Each row was made from one path, in order. Every step used is in the known rows, and no mark comes twice. Write each row's path.
Known rows:
P/G/B/C/X: [-0.32  0.05 -0.01 -0.43  0.07 -0.24 -0.19 -0.06  0.20 -0.06 -0.10 -0.24
 -0.06 -0.03  0.11 -0.21  0.21  0.01  0.02 -0.11 -0.21 -0.20 -0.01 -0.25]
C/B/A: [-0.05 -0.20 -0.06 -0.39 -0.16  0.29  0.21  0.08 -0.09  0.19  0.06  0.21
  0.10  0.04  0.07  0.40 -0.16  0.06  0.16  0.00 -0.08 -0.21 -0.04  0.13]
W/A/C/B: [ 0.03 -0.42  0.12 -0.21  0.24  0.47  0.30  0.36 -0.09  0.08 -0.33  0.23
 -0.04  0.08 -0.36  0.36 -0.23 -0.08  0.23 -0.21  0.12 -0.19 -0.10  0.12]
G/P/J/B: [-0.23  0.22 -0.07  0.26  0.08 -0.25 -0.35 -0.38  0.07 -0.01  0.22 -0.49
 -0.32 -0.12  0.36 -0.05 -0.17 -0.01 -0.67  0.35  0.06  0.15  0.27  0.21]
B/W: [ 0.01 -0.02 -0.04 -0.01 -0.06 -0.04  0.06 -0.02 -0.05 -0.02  0.17  0.09
  0.15 -0.08  0.08  0.14  0.17  0.21  0.08 -0.15 -0.05 -0.02 -0.10  0.22]
W/A/C/B/J: [ 0.27 -0.41  0.09 -0.12  0.10  0.39  0.12  0.47 -0.04  0.19 -0.32  0.09
  0.14  0.20 -0.55  0.04 -0.03 -0.15  0.23 -0.15 -0.02 -0.07 -0.04  0.04]
J/B/A/C: [ 0.12 -0.06 -0.01 -0.06 -0.03  0.02 -0.16  0.33  0.04  0.04  0.12  0.09
  0.36 -0.26  0.04  0.01 -0.13  0.15  0.15  0.03  0.05 -0.05  0.10  0.07]
J/B/W/A: [ 0.37  0.11  0.00  0.28 -0.11 -0.04  0.02  0.12 -0.08 -0.06  0.15  0.11
  0.28 -0.16  0.06 -0.08  0.14  0.15  0.29  0.03  0.00  0.07 -0.03  0.18]
J/B/C/A/W: [ 0.13 -0.07 -0.02  0.01 -0.14 -0.15  0.28  0.44  0.05 -0.21  0.07  0.17
  0.26  0.27 -0.36  0.27 -0.03  0.11  0.34  0.23  0.19 -0.22  0.03  0.24]
W/B/G/P/J: [-0.11  0.01  0.15  0.21  0.13  0.01 -0.17 -0.56 -0.08  0.16  0.00  0.07
 -0.55  0.14  0.25 -0.24 -0.07 -0.23 -0.38  0.04 -0.04  0.30  0.08 -0.13]
J/B: [ 0.02  0.12  0.11 -0.06 -0.22 -0.18 -0.04 -0.07  0.00 -0.03  0.30 -0.24
  0.00 -0.06  0.18  0.14  0.05 -0.06 -0.30  0.22  0.28  0.08  0.06  0.19]
G/B: [-0.18  0.05  0.03 -0.15 -0.05 -0.11 -0.18 -0.39 -0.01  0.14  0.04 -0.11
 -0.03 -0.23  0.33 -0.09  0.11 -0.14 -0.12 -0.10  0.03  0.11 -0.32 -0.04]
A/W/B/J/P/G: [ 0.40  0.28 -0.16  0.41 -0.08 -0.16  0.17 -0.13 -0.03 -0.23 -0.01 -0.03
 -0.09  0.10 -0.15 -0.42  0.07  0.07 -0.05  0.00 -0.07  0.27  0.19 -0.35]
P/G/B/A/C: [-0.14  0.01 -0.18 -0.04  0.26  0.12 -0.28 -0.08  0.04  0.16 -0.11  0.06
  0.08 -0.45  0.26 -0.39 -0.11  0.30  0.20 -0.32 -0.34 -0.01 -0.05 -0.35]
G/P/J/B/C: [-0.11  0.14 -0.07  0.02  0.00 -0.35 -0.37 -0.22  0.16 -0.03  0.41 -0.35
 -0.10  0.01  0.17 -0.09 -0.05 -0.01 -0.46  0.28 -0.11  0.07  0.45  0.32]
C/A/B/G/P: [-0.28 -0.25  0.09  0.21  0.05  0.36  0.14 -0.11 -0.22  0.21 -0.27  0.07
 -0.37  0.39 -0.07  0.06 -0.22  0.07  0.01  0.04  0.09  0.06  0.02 -0.10]
P/G/B: [-0.23  0.15 -0.04 -0.04  0.05 -0.09 -0.17 -0.50  0.00  0.10  0.08 -0.25
 -0.26 -0.28  0.40 -0.28  0.05  0.07 -0.24 -0.14 -0.08  0.13 -0.09 -0.26]
B/G/P/J: [-0.18  0.07  0.05  0.34  0.16  0.05 -0.23 -0.44  0.04  0.24  0.13 -0.14
 -0.49  0.02  0.19 -0.04 -0.07 -0.08 -0.56  0.14 -0.07  0.26  0.16 -0.03]
P/G/B/A/C/X: [-0.36 -0.02 -0.13 -0.20  0.33  0.05 -0.28  0.18  0.14  0.01 -0.47 -0.05
  0.06 -0.38  0.14 -0.29 -0.09  0.23  0.23 -0.25 -0.26 -0.26 -0.15 -0.45]
B/A: [-0.02 -0.06 -0.16 -0.21 -0.10  0.08  0.06 -0.01 -0.05  0.19  0.18  0.23
  0.22 -0.12  0.21  0.25  0.05  0.01  0.08 -0.15  0.00 -0.03  0.02  0.04]
A/B/C/X: [-0.25 -0.15  0.09 -0.53 -0.08  0.07  0.20  0.33 -0.01 -0.22 -0.15 -0.01
  0.20  0.37 -0.30  0.22  0.21 -0.14  0.19 -0.12  0.09 -0.31 -0.05  0.11]
P/J/B/W/A/C/X: [ 0.03  0.11  0.04  0.30  0.30 -0.10 -0.10  0.60  0.14 -0.35 -0.41 -0.07
  0.19 -0.23 -0.22 -0.06 -0.05  0.14  0.15  0.09 -0.06 -0.28 -0.12  0.09]
W/B: [-0.03 -0.14  0.13 -0.32 -0.07 -0.06  0.17 -0.25 -0.16 -0.01  0.04  0.17
 -0.11  0.15  0.16  0.12  0.10 -0.25 -0.05 -0.18  0.25  0.06 -0.12  0.04]
A/W: [ 0.02 -0.01 -0.09  0.15  0.08  0.11  0.24 -0.01 -0.04 -0.09  0.01  0.15
  0.06  0.06 -0.15  0.25  0.07 -0.01  0.06 -0.09  0.25  0.01 -0.20  0.08]

Which path is each row?
[ 0.35 -0.05 -0.04  0.15  0.09  0.26  0.15  0.37  0.04  0.01 -0.22 -0.17
 -0.14 -0.01 -0.44 -0.11 -0.24  0.15 -0.09 -0.03 -0.21  0.06  0.39 -0.23]
W/A/C/B/J/P/G
[-0.21 -0.07  0.12  0.14  0.08  0.26 -0.09 -0.35 -0.01  0.24  0.00 -0.17
 -0.62  0.16  0.04  0.11 -0.26 -0.05 -0.50  0.30 -0.15  0.05  0.10  0.06]
C/B/G/P/J
[-0.27 -0.04  0.08 -0.53 -0.05 -0.26 -0.21  0.04  0.18 -0.03 -0.13 -0.09
  0.17  0.00  0.03 -0.03  0.26 -0.21  0.15 -0.08 -0.08 -0.22 -0.24 -0.03]
G/B/C/X
[ 0.08  0.33 -0.01  0.27 -0.15 -0.31 -0.17 -0.06  0.04 -0.22  0.31 -0.25
  0.07 -0.25  0.25 -0.06  0.03  0.23 -0.27  0.29 -0.10  0.01  0.01  0.31]
P/J/B/W
[ 0.12  0.00 -0.11  0.31  0.40  0.16 -0.18  0.00 -0.02  0.00 -0.28  0.13
  0.09 -0.45  0.07 -0.53  0.03  0.38  0.46 -0.46 -0.39  0.04 -0.17 -0.27]
P/G/B/W/A/C
[ 0.17  0.47 -0.39  0.47  0.04  0.00 -0.06 -0.28  0.06 -0.08  0.02  0.07
  0.08 -0.50  0.30 -0.35 -0.13  0.35  0.20 -0.04 -0.38  0.14 -0.02 -0.44]
J/P/G/B/A/W
[-0.07  0.07 -0.15 -0.15 -0.09 -0.02 -0.24 -0.29 -0.03  0.23  0.08  0.17
  0.25 -0.35  0.43 -0.14  0.07 -0.01  0.21 -0.16 -0.20  0.05 -0.28 -0.13]
G/B/A
[ 0.28  0.19 -0.18  0.29 -0.12  0.04  0.05  0.15 -0.03 -0.05  0.18  0.22
  0.40 -0.14  0.02  0.00 -0.01  0.15  0.34  0.16  0.09 -0.02 -0.07  0.03]
J/B/A/W
[ 0.01  0.05  0.00  0.56  0.23  0.44 -0.02 -0.32 -0.19  0.18 -0.18  0.10
 -0.35  0.15  0.00 -0.22 -0.09 -0.18 -0.12 -0.05 -0.11  0.27  0.04 -0.16]
W/A/B/G/P/J
[ 0.20  0.30 -0.05  0.14 -0.33 -0.35 -0.35 -0.32  0.12  0.11  0.10 -0.36
  0.10 -0.27  0.20 -0.39  0.13 -0.12 -0.29  0.08 -0.20  0.33 -0.07 -0.16]
G/B/J/P
[ 0.08 -0.03 -0.01 -0.05 -0.24  0.11  0.05 -0.01 -0.17  0.07  0.04 -0.15
  0.18  0.26 -0.18 -0.17  0.23 -0.13 -0.07 -0.08  0.05  0.14 -0.08  0.03]
A/B/J
[-0.30 -0.23 -0.01 -0.18 -0.08  0.19  0.41  0.12 -0.24 -0.04 -0.25  0.04
 -0.07  0.28 -0.08  0.41 -0.13  0.02  0.05 -0.10  0.26 -0.17 -0.19  0.11]
C/A/B
[ 0.15 -0.10  0.34 -0.10 -0.16  0.08  0.13 -0.26 -0.15  0.13  0.08  0.32
 -0.21  0.22  0.07 -0.07  0.13 -0.28  0.01 -0.07  0.19  0.22 -0.13 -0.17]
W/B/G
[ 0.24  0.13  0.32  0.15 -0.31 -0.05 -0.08 -0.08  0.01  0.12  0.35 -0.10
 -0.09  0.00  0.09 -0.05  0.10 -0.08 -0.23  0.34  0.21  0.25  0.04 -0.02]
J/B/G
[-0.17  0.18  0.12 -0.30 -0.14 -0.44 -0.15  0.27  0.26 -0.28  0.15 -0.34
  0.07  0.06 -0.03  0.17  0.10 -0.17 -0.33  0.35  0.06 -0.27  0.15  0.21]
P/J/B/C/X
[-0.17 -0.32  0.08 -0.16  0.40  0.18  0.14  0.54  0.06 -0.07 -0.55  0.13
  0.07  0.02 -0.37  0.32  0.00 -0.18  0.19 -0.31  0.27 -0.25 -0.14 -0.08]
W/A/C/X
[ 0.22 -0.15  0.03 -0.19 -0.01 -0.03  0.29  0.00 -0.07 -0.19  0.09  0.50
  0.23  0.33 -0.26  0.01  0.18 -0.18  0.49 -0.23  0.09 -0.04 -0.11  0.09]
A/W/B/C
[-0.13  0.04 -0.21  0.33  0.15 -0.23 -0.03  0.12  0.12 -0.19  0.01 -0.08
 -0.06  0.21 -0.17  0.09 -0.24  0.14 -0.03  0.33 -0.03 -0.16  0.24  0.27]
G/P/J/B/C/A/W
[ 0.08 -0.08  0.02  0.05  0.06  0.05  0.31 -0.14 -0.16 -0.16 -0.11  0.36
  0.01  0.19 -0.08  0.06  0.07 -0.15  0.27 -0.18  0.28  0.03 -0.30 -0.03]
A/W/B
[-0.02 -0.25 -0.11 -0.12  0.03  0.01  0.42  0.39  0.03 -0.11 -0.06  0.36
  0.21  0.33 -0.41  0.46  0.02  0.07  0.41 -0.10  0.14 -0.25 -0.07  0.18]
B/C/A/W
[ 0.42 -0.17  0.04  0.07 -0.01  0.25  0.13  0.45  0.03  0.05 -0.24 -0.02
  0.10  0.05 -0.51  0.07 -0.20 -0.07  0.06  0.00 -0.10  0.03  0.16  0.01]
W/A/C/B/J/P
[ 0.15  0.02  0.12 -0.31 -0.28 -0.27 -0.05  0.11  0.10 -0.05  0.48 -0.09
  0.24  0.07  0.00  0.09  0.17 -0.06 -0.05  0.17  0.12  0.01  0.25  0.29]
J/B/C
[ 0.07 -0.19  0.06 -0.30 -0.28  0.10  0.08  0.07 -0.05  0.16  0.05 -0.18
  0.00  0.27 -0.22  0.14  0.09 -0.11 -0.15  0.13  0.00 -0.04 -0.05  0.16]
C/B/J
[-0.01 -0.13  0.10 -0.34 -0.29 -0.28  0.14  0.33  0.07 -0.06  0.21 -0.02
  0.15  0.21 -0.08  0.34 -0.03  0.03  0.05  0.22  0.19 -0.18  0.20  0.28]
J/B/C/A
[-0.10 -0.12  0.10  0.19  0.06  0.16 -0.17 -0.36 -0.03  0.33  0.13 -0.01
 -0.36  0.12  0.08 -0.03  0.01 -0.03 -0.27  0.03  0.07  0.28  0.16 -0.08]
B/G/P
[ 0.06  0.30 -0.13  0.08 -0.19 -0.19 -0.17 -0.06  0.04 -0.01  0.33 -0.10
  0.15 -0.28  0.37  0.06 -0.07  0.01 -0.26  0.28 -0.06  0.00  0.12  0.13]
P/J/B/A
[-0.07  0.29  0.06  0.08 -0.13 -0.28 -0.11 -0.15  0.07 -0.12  0.30 -0.36
 -0.12 -0.16  0.27  0.11 -0.02 -0.10 -0.58  0.32  0.18  0.06  0.07  0.21]
P/J/B
[-0.11  0.14 -0.11 -0.13 -0.11 -0.32  0.02 -0.10  0.15 -0.07  0.05 -0.16
 -0.16 -0.16  0.18 -0.03 -0.15  0.23 -0.07  0.00 -0.30 -0.01  0.25 -0.20]
J/P/G/B/C/A
[ 0.06 -0.11 -0.02  0.02  0.05  0.38  0.32 -0.02 -0.28 -0.01 -0.12  0.20
  0.09  0.15 -0.07  0.12  0.06 -0.21  0.20 -0.28  0.19  0.06 -0.15  0.02]
W/A/B
[-0.19  0.28 -0.03 -0.26 -0.06 -0.36 -0.17 -0.06  0.28 -0.20 -0.03 -0.37
 -0.12 -0.20  0.14 -0.16  0.06  0.07 -0.15  0.03 -0.29 -0.09  0.20 -0.28]
J/P/G/B/C/X
[ 0.12 -0.11  0.09  0.41  0.20  0.25  0.04 -0.36 -0.16  0.10 -0.14  0.38
 -0.29  0.29 -0.10 -0.30 -0.01 -0.11  0.21 -0.06  0.09  0.27 -0.11 -0.22]
A/W/B/G/P
[-0.03 -0.25  0.01  0.01  0.39  0.16  0.10  0.65  0.05 -0.15 -0.54  0.25
  0.26 -0.08 -0.38  0.14  0.08  0.14  0.51 -0.33  0.00 -0.29 -0.21  0.01]
B/W/A/C/X
